What can hang from each mark
L: B G J K X
H: C J
K: S
X: N
U: Z
J: H
M: R
Z: L R U
R: M
E: C M
S: K
C: D E H
B: Q
Q: B
T: L
N: X

In the rows, zero is written as 128.
Known rows, with every way that one mark hangs from another
E[C[D H] M]: [152 126 116 167 161 107 148 119 164 125 135 130 123 128 183 153 159 111
 121 111 118 150 144 172 176 143  85 103 124 129 138 131 147 173 129 130
 106  94 104 148 116 140 108 136 124 198]
K[S]: [129 126 133 129 144 131 127 120 132 119 118 130 118 140 127 118 103 137
 132 125 131 119 125 118 123 127 141 136 136 131 126 133 121 118 150 128
 128 138 136 112 124 112 131 134 133 128]
S[K]: [128 127 130 128 130 137 120 121 132 117 122 133 127 133 126 124 101 136
 134 120 133 121 123 119 123 121 139 134 136 130 127 137 123 105 140 130
 130 137 138 105 130 117 129 137 131 124]
E[C[H] M]: [145 125 120 152 154 110 145 128 150 127 136 129 122 129 170 148 151 115
 121 115 118 142 137 158 162 138  94 110 120 129 139 127 144 165 127 131
 106  95 110 142 120 135 109 135 127 183]
Z[L]: [116 121 122 117 131 122 119 132 127 125 145 128 121 131 123 141 132 130
 123 133 133 119 126 124 123 123 132 127 131 132 130 126 120 100 118 138
 126 134 122 133 126 117 123 135 126 119]
H[C[D E[M[R]]] J]: [159 128 116 174 180 100 168 111 181 130 159 119 128 132 221 164 182 112
 122 117 106 180 151 182 189 145  76  93 126 131 132 138 121 200 146 132
  76  86  87 162 113 149  94 150 128 216]
Z[L[J[H]] R[M] U]: [139 124 116 121 135 126 149 132 135 151 180 120 132 130 128 161 122 138
 103 138 158 130 119 119 127 157 143  72 107 145 161 114  90 136 101 200
  94  97  88 146 121 115 103 125 121 123]
Z[L[J[H[C[D E]]]]]: [153 141 114 148 146 120 126 118 167 118 172 132 134 125 173 176 139 130
 124 137 143 148 151 158 165 143 103  66 129 114 128 138  80 156 138 162
 106 148 100 155 118 146 127 151 124 182]
C[D H]: [141 133 122 156 147 119 130 121 155 127 127 130 132 129 156 139 140 119
 127 123 133 141 142 154 153 137 107 114 134 131 126 134 135 148 130 124
 126 121 118 140 120 140 126 132 123 159]
T[L]: [124 136 137 155 133 134 125 134 126 112 152 142 140 136 125 122 113 134
 128 135 130 123 134 125 116 120 138 126 140 133 126 121 128 124 133 118
 126 128 135 131 127 124 129 129 147 126]
T[L[B J[H] X]]: [149 145 148 193 110 144 124 133 112  91 175 162 160 147 131 107 120 151
 127 154 159 108 145 128 123 121 130  86 155 128 123 146 100 114 163 132
 121 162 128 134 128 115 149 145 151 126]
T[L[B G]]: [127 139 141 208 121 135 131 133 105  94 162 158 150 151 127 102 120 146
 125 147 149 110 134 129 120 120 138 118 161 146 132 122 134 111 167 121
 125 148 140 122 127 111 140 165 149 121]
Z[R[M] U]: [135 121 116 138 147 121 158 123 130 159 141 118 125 136 133 136 133 130
 109 126 137 140 115 126 126 156 146 114 110 150 167 115 133 143 102 158
 101  75 107 137 120 116  99 118 123 124]
N[X]: [127 132 126 146 120 114 128 137 123 125 128 125 132 132 131 110 134 117
 124 131 127 124 133 130 138 123 122 133 127 113 121 129 136 136 134 108
 131 140 128 124 129 119 133 137 127 126]
Z[L[G] R U]: [123 121 119 154 128 126 133 138 121 145 166 128 126 138 123 141 120 144
 108 148 153 116 116 118 120 153 155 122 126 150 159 116 117  99 116 161
 113 106 114 124 124 113 118 145 123 105]
T[L[G K[S] X[N]]]: [127 141 159 234 109 128 132 145 106  80 129 151 138 170 146  63  62 151
 128 154 151  93 128 105 123 115 146 166 177 124 128 147 126  93 189  76
 129 178 138  94 138  86 154 185 175 126]
Z[L[B[Q] G J K] U]: [127 124 129 191 107 124 139 136  93  90 166 152 137 169 123 120  92 164
 113 176 176  90 118 114 116 119 141  88 158 153 134 118  94  88 164 170
 130 161 114 122 129  82 153 190 106  98]
C[D H[J]]: [148 131 133 160 156 114 128 126 162 127 142 133 137 131 168 144 149 117
 130 125 137 154 147 166 152 141 100 111 138 141 100 137 123 156 137 122
 120 109 111 145 115 147 126 138 123 167]
U[Z[R[M]]]: [132 124 117 134 144 118 157 120 132 152 137 124 125 136 137 132 145 130
 112 128 137 143 115 131 128 148 163 112 109 142 165 113 141 151 103 159
  93  75 107 145 114 131  94 120 117 127]
T[L[B G K[S] X[N]]]: [130 143 156 252 111 126 136 138  92  68 135 165 144 181 146  50  75 156
 127 160 160  85 130 110 126 110 146 155 191 132 132 150 131  82 202  79
 128 186 144  94 132  72 160 199 172 123]
J[H[C[D E[M[R]]]]]: [154 135 102 163 177 113 165 109 186 131 150 117 131 116 214 164 173 110
 123 117 108 172 149 176 197 147  76  79 124 123 157 137 123 203 143 146
  78 103  89 159 111 149  97 144 126 223]
E[C]: [138 125 126 135 134 120 133 125 133 128 129 129 125 126 141 135 136 123
 127 124 124 133 129 142 139 133 118 128 126 127 125 127 133 141 129 122
 125 113 123 133 124 129 124 129 129 152]
L[B[Q] G J K X[N]]: [147 137 148 242  67 114 150 146  80  71 129 153 151 177 140  61 112 154
 121 177 169  92 122 116 131 111 114 117 171 118 124 152 112 111 183 106
 132 187 127 122 141  87 171 191 123 119]
J[H[C[D E[M]]]]: [152 140 107 164 172 118 144 112 179 127 149 129 134 117 196 160 159 116
 128 121 116 166 151 173 182 148  87  80 127 119 147 135 119 186 144 140
  94 117 102 153 111 155 110 147 124 214]
T[L[X]]: [131 133 146 181 121 133 122 135 120 108 149 146 142 143 131 107 123 140
 129 142 134 115 137 126 117 121 138 140 149 128 126 143 130 104 141  96
 126 136 135 130 132 119 135 130 153 123]
U[Z[L[G] R[M]]]: [121 118 119 158 129 116 151 132 125 142 158 124 123 141 134 138 143 139
 107 139 152 128 112 127 127 149 167 116 123 151 167 112 132 119 111 172
  92  91 101 140 118 123  96 148 119 117]
J[H[C]]: [140 139 123 134 144 132 125 130 151 130 140 128 139 117 151 141 135 124
 135 131 132 146 137 143 145 141 114 107 127 127 125 133 105 149 141 137
 118 135 121 136 115 144 130 138 128 161]
L[B[Q] K[S] X]: [135 126 138 193 130 125 141 117 105  78 104 155 130 173 134  66 100 160
 132 158 151  94 121 118 117 109 140 140 176 144 129 152 130  82 191 104
 127 163 140 112 121  75 159 168 116 127]
X[N]: [126 133 127 142 118 112 129 140 119 125 124 125 132 132 133 111 137 117
 125 132 128 129 127 125 136 124 116 135 129 110 129 135 129 139 121 107
 131 140 131 128 131 118 130 134 133 129]
J[H[C[D E]]]: [152 144 112 159 164 124 133 112 175 127 140 130 139 115 182 153 149 121
 133 127 127 162 151 169 169 148  98  93 133 120 133 139 112 174 144 130
 109 129 112 148 110 156 124 142 123 198]
L[B G K]: [126 134 134 184 112 131 141 127 105  99 129 149 135 150 139 100  99 146
 126 147 152 107 125 125 133 122 134 128 161 146 133 122 135 106 175 132
 127 155 127 108 130 106 148 184 137 127]
Q[B]: [131 126 122 142 130 127 134 132 126 109 121 122 130 136 123 101 135 130
 130 143 129 128 127 125 110 121 118 121 132 132 126 128 135 136 139 125
 131 130 135 131 126 124 137 130 109 134]
L[G K[S] X[N]]: [132 132 150 208 105 123 136 141 108  94 106 137 125 162 147  69  78 145
 129 147 150  98 122 108 136 123 135 170 167 117 129 154 124  97 182  88
 131 176 131  91 138  91 154 185 156 128]
C[D]: [135 129 123 143 136 124 131 118 141 127 128 130 129 127 140 135 135 124
 129 126 128 136 134 143 142 132 118 121 133 127 128 132 132 136 130 127
 130 125 123 134 123 133 127 131 124 144]
L[K[S]]: [124 129 134 131 143 133 134 118 128 109 108 135 116 147 137 108  66 143
 132 131 137 112 121 111 124 120 148 143 146 137 128 125 123 109 165 127
 127 146 129 101 128 101 139 155 140 132]
T[L[B X]]: [135 135 142 199 123 132 126 128 108  95 153 161 148 154 130  93 136 146
 127 149 142 108 137 131 118 116 139 130 162 137 131 146 135  94 155  99
 125 144 140 130 125 106 140 145 151 118]
U[Z[R]]: [132 128 119 126 139 125 138 124 130 149 139 133 129 133 131 132 134 135
 119 137 139 135 120 129 124 144 168 116 113 133 154 118 132 136 108 151
 108  89 121 135 116 136 112 120 117 117]

Rows
[107 121 121 117 142 121 123 129 127 122 143 139 117 141 135 142 100 139
 120 144 144 116 120 120 124 117 169 128 134 139 139 115 121  92 121 152
 122 128 113 124 120 115 122 158 125 112]  U[Z[L[K]]]
[159 124 128 172 170 102 145 123 171 127 149 132 129 129 195 158 166 109
 123 115 121 164 149 183 175 145  77 100 128 137 113 133 135 182 135 128
 102  80  97 154 112 148 107 144 124 207]  E[C[D H[J]] M]
[156 135 125 170 167 110 135 113 171 126 148 132 134 131 190 153 159 121
 130 127 125 171 153 175 162 146 100 106 134 127 107 141 112 173 148 116
 108 112 111 151 112 156 123 148 126 192]  H[C[D E] J]
[120 125 111 139 145 122 141 122 112 128 156 148 126 155 131 127 102 150
 108 152 158 108 115 119 121 137 161 113 140 160 165 112 124  81 126 161
 111 113 114 122 118  86 126 159 124 107]  Z[L[B K] R U]
[149 135 130 155 160 113 132 123 156 127 149 131 133 133 177 147 151 125
 130 131 124 163 144 161 146 141 108 112 127 129 107 135 108 164 146 118
 106 115 117 145 116 151 123 146 128 177]  H[C[E] J]
[126 118 107 145 151 113 155 118 117 142 163 133 124 149 126 136 151 140
 103 138 151 124 114 127 124 147 151 103 127 162 175 117 131 103 106 171
  97  89 107 143 113  92  99 139 117 111]  Z[L[B] R[M] U]
[138 141 151 190  96 141 131 143 111 100 171 143 147 146 125 124  93 147
 121 147 152 111 136 117 117 124 137 103 140 128 119 120 105 132 156 139
 127 151 126 124 141 126 141 151 154 117]  T[L[G J]]
[157 126 116 173 182 100 164 116 182 128 152 120 127 130 218 163 177 108
 118 114 111 174 153 183 190 142  70  90 130 138 133 135 137 201 138 133
  76  79  86 160 115 147  95 142 124 213]  C[D E[M[R]] H[J]]
[146 140 120 149 151 129 128 119 165 129 141 129 140 117 163 145 141 121
 135 129 133 153 145 158 161 145 105  99 132 126 125 137 109 158 143 135
 120 132 116 143 111 149 129 141 124 176]  J[H[C[D]]]
[139 144 155 198  89 125 134 147 103  89 149 151 148 163 143  90  79 143
 121 154 151 104 134 109 125 110 131 128 152 106 120 144 108 116 149  95
 128 169 124 121 146 100 152 156 170 121]  T[L[J K X[N]]]
[145 137 113 165 160 113 134 115 165 124 128 132 130 128 175 145 148 119
 126 121 126 150 148 166 162 141  99 107 134 126 134 136 138 164 131 120
 114 119 115 144 118 145 122 134 122 181]  C[D E H]
[152 130 120 162 153 112 136 119 158 126 129 131 128 125 168 147 148 115
 126 117 129 146 144 169 166 142  97 114 131 129 124 134 140 161 130 120
 121 106 114 144 115 140 122 133 123 184]  E[C[D H]]
[136 142 148 176 130 140 138 118 105  75 151 165 137 173 131  98  51 162
 124 147 160  95 132 105 112 108 157 104 162 141 122 122 105 105 188 140
 124 169 134 106 132  84 152 169 160 119]  T[L[B J K[S]]]
[133 120 120 124 125 116 152 126 124 143 167 125 121 146 129 154 135 141
 103 137 154 130 116 120 122 144 167  87 105 137 159 113 108 132  95 191
  91  93  94 151 122 121  96 127 118 111]  U[Z[L[J] R[M]]]
[144 117 134 189  98 123 154 139 109 138 176 124 127 156 130 136 127 153
 100 152 166 111 117 114 125 157 149 106 124 143 160 135 101 103 121 170
  99 111  92 134 134 106 113 147 131 103]  Z[L[G J X] R[M] U]
[156 133 136 183 100 134 134 131 109  93 144 149 153 147 127  99 145 150
 129 162 159 110 134 131 125 122 112  81 152 127 121 154  99 122 163 137
 124 161 125 144 124 113 158 143 105 130]  L[B[Q] J[H] X]
[153 135 124 169 169 110 132 119 172 125 143 134 135 129 187 151 155 118
 128 124 130 163 154 176 162 144  93 104 137 135 108 138 126 173 138 116
 108 106 110 149 113 154 124 141 122 190]  C[D E H[J]]
[144 142 116 143 157 126 130 122 161 128 141 129 136 116 170 147 142 124
 133 129 125 155 143 155 155 143 107  99 128 121 132 134 109 165 143 131
 107 133 118 143 113 150 126 141 127 184]  J[H[C[E]]]
[139 141 141 173 115 136 132 128 105  94 171 159 150 154 123 117 112 147
 121 147 150 110 138 124 116 114 137  88 144 132 124 124 111 124 152 141
 125 149 133 134 131 110 140 142 147 114]  T[L[B J]]
[155 131 121 174 178 103 143 118 177 125 149 133 130 132 201 157 166 113
 122 118 120 168 153 181 174 144  81  92 130 134 122 133 132 185 137 128
  93  93  97 154 114 155 109 145 123 206]  C[D E[M] H[J]]
[145 139 112 148 165 122 140 122 166 128 149 127 132 118 183 153 152 120
 128 125 115 160 145 158 165 143  96  87 121 120 146 131 115 179 142 144
  92 120 108 147 115 150 112 144 128 198]  J[H[C[E[M]]]]
[145 122 118 155 148 112 148 115 151 126 136 128 121 126 168 148 154 117
 122 114 115 144 137 161 166 138  98 110 123 125 140 129 144 162 129 132
 112  97 107 145 122 134 107 135 125 183]  E[C[D] M]
[122 141 135 175 134 133 136 124 110  89 148 163 145 154 136 101  88 146
 125 146 145 108 132 124 119 108 145 121 163 148 133 116 136 105 161 119
 125 146 135 120 126  98 142 164 153 127]  T[L[B K]]
[143 133 114 156 159 112 146 118 154 126 142 127 123 132 180 150 153 123
 123 123 110 153 141 154 160 137 103 104 119 119 147 131 127 168 137 130
  97 115 112 145 122 142 109 143 129 184]  H[C[E[M]]]
[118 121 127 156 122 106 116 144 117 127 144 134 125 145 135 118 154 130
 121 148 141 117 125 125 132 121 150 141 136 113 139 152 122  91 108 112
 126 139 121 134 124 114 122 144 129 105]  U[Z[L[X[N]]]]
[124 118 122 163 137 122 119 127 109 123 159 146 127 152 124 126 148 146
 118 151 150 105 128 127 124 128 145 124 147 146 145 149 119  63 129 132
 128 135 124 128 122  95 129 149 125  98]  Z[L[B X] U]
[129 117 119 174 137 116 158 119 108 127 152 143 124 165 141 111 122 152
 103 151 159 110 113 122 126 141 157 125 146 163 176 131 134  76 126 149
  96 104 100 129 120  77 113 160 130 113]  Z[L[B K X] R[M] U]
[148 129 104 169 173 104 166 113 175 128 138 118 123 128 207 159 171 109
 117 111 108 161 148 173 191 139  78  93 126 129 158 134 150 191 129 137
  82  92  91 154 120 139  94 136 124 205]  C[D E[M[R]] H]
[152 130 147 226  76 129 141 136  90  84 143 150 149 164 125  88 141 159
 124 168 164  97 130 126 121 121 118 102 160 129 122 152 110 109 179 127
 129 167 130 133 134 107 161 164 111 114]  L[B[Q] G J X]
[126 122 109 137 147 120 135 121 115 138 166 143 128 147 121 136 139 143
 108 147 153 115 119 125 120 145 155 107 129 155 164 121 123  89 112 162
 112 104 120 133 114  97 118 136 115 103]  Z[L[B] R U]
[126 141 155 234  94 124 134 153 103  88 139 149 148 158 147  73  88 143
 124 157 148 101 131 115 129 115 131 157 170 120 128 142 132 103 166  76
 129 168 131 110 141 102 151 179 171 127]  T[L[G K X[N]]]
[112 124 124 174 130 127 130 131 104 110 159 148 128 155 131 125  95 151
 115 156 163  98 119 120 127 126 150 121 158 161 146 118 118  72 155 153
 128 148 117 108 125  90 138 190 130 104]  Z[L[B G K] U]
[140 140 162 219  81 143 135 144 103  85 160 152 147 163 139 100  65 160
 123 160 160  96 134 111 119 119 142 125 159 128 119 135 106 104 177 118
 127 168 120 111 146 113 156 174 166 117]  T[L[G J K X]]
[132 120 136 141 111 124 116 135 117 122 163 138 125 148 126 144 132 148
 120 150 153 110 130 121 122 124 161 109 125 119 130 146  96  92 118 153
 122 138 111 136 129 125 125 138 127  96]  U[Z[L[J X]]]
[153 122 112 167 166 102 169 117 169 130 139 117 122 127 200 158 171 106
 117 107 110 155 142 176 193 141  75 101 123 133 148 132 151 189 129 137
  90  79  90 154 116 134  94 134 126 207]  E[C[D H] M[R]]
[136 123 111 142 155 114 165 119 149 129 139 116 119 128 178 147 158 117
 118 115 103 147 133 146 166 129 100 107 120 125 160 127 142 172 128 140
  86  99 101 144 128 128  96 132 129 174]  C[E[M[R]]]
[132 129 129 199 110 124 141 131 103  95 131 144 144 148 124  94 147 144
 127 155 150 111 122 133 121 122 120 115 158 145 129 130 133 119 169 127
 129 148 138 132 122 109 148 164 101 124]  L[B[Q] G]
[129 123 122 125 123 117 159 124 121 131 159 131 120 153 139 144  97 146
 102 143 160 122 112 114 125 137 174  94 116 141 161 105 110 122 108 191
  91 101  88 139 126 110 105 147 125 116]  U[Z[L[J K] R[M]]]
[125 131 141 166 126 138 136 127 121 103 114 136 120 149 138 102  59 149
 130 138 146 106 121 110 127 126 147 148 156 141 126 125 122 106 183 130
 128 157 128  92 132 104 146 177 144 130]  L[G K[S]]
[155 118 127 156 167 101 163 131 162 131 152 119 125 129 199 158 172 108
 117 113 112 161 140 171 178 140  76 104 121 141 123 129 135 189 135 137
  84  69  90 153 116 137  95 138 129 200]  E[C[H[J]] M[R]]
[143 126 106 157 161 111 168 109 162 129 140 117 121 126 191 152 166 113
 118 113 104 156 140 160 180 135  91 101 125 125 160 131 146 180 129 138
  87  96  94 150 124 133  95 134 125 190]  C[D E[M[R]]]
[122 115 122 176 130 112 124 128 107 101 147 153 134 158 123 108 170 150
 123 166 153 106 123 133 115 113 154 116 156 142 139 148 127  74 136 131
 122 136 130 147 111 101 133 151  93 102]  U[Z[L[B[Q] X]]]
[144 140 157 203 116 141 135 120 100  70 148 169 138 181 136  83  60 168
 125 155 163  87 136 107 115 108 158 118 171 136 122 145 106  84 194 120
 124 175 134 104 134  80 158 170 165 116]  T[L[B J K[S] X]]
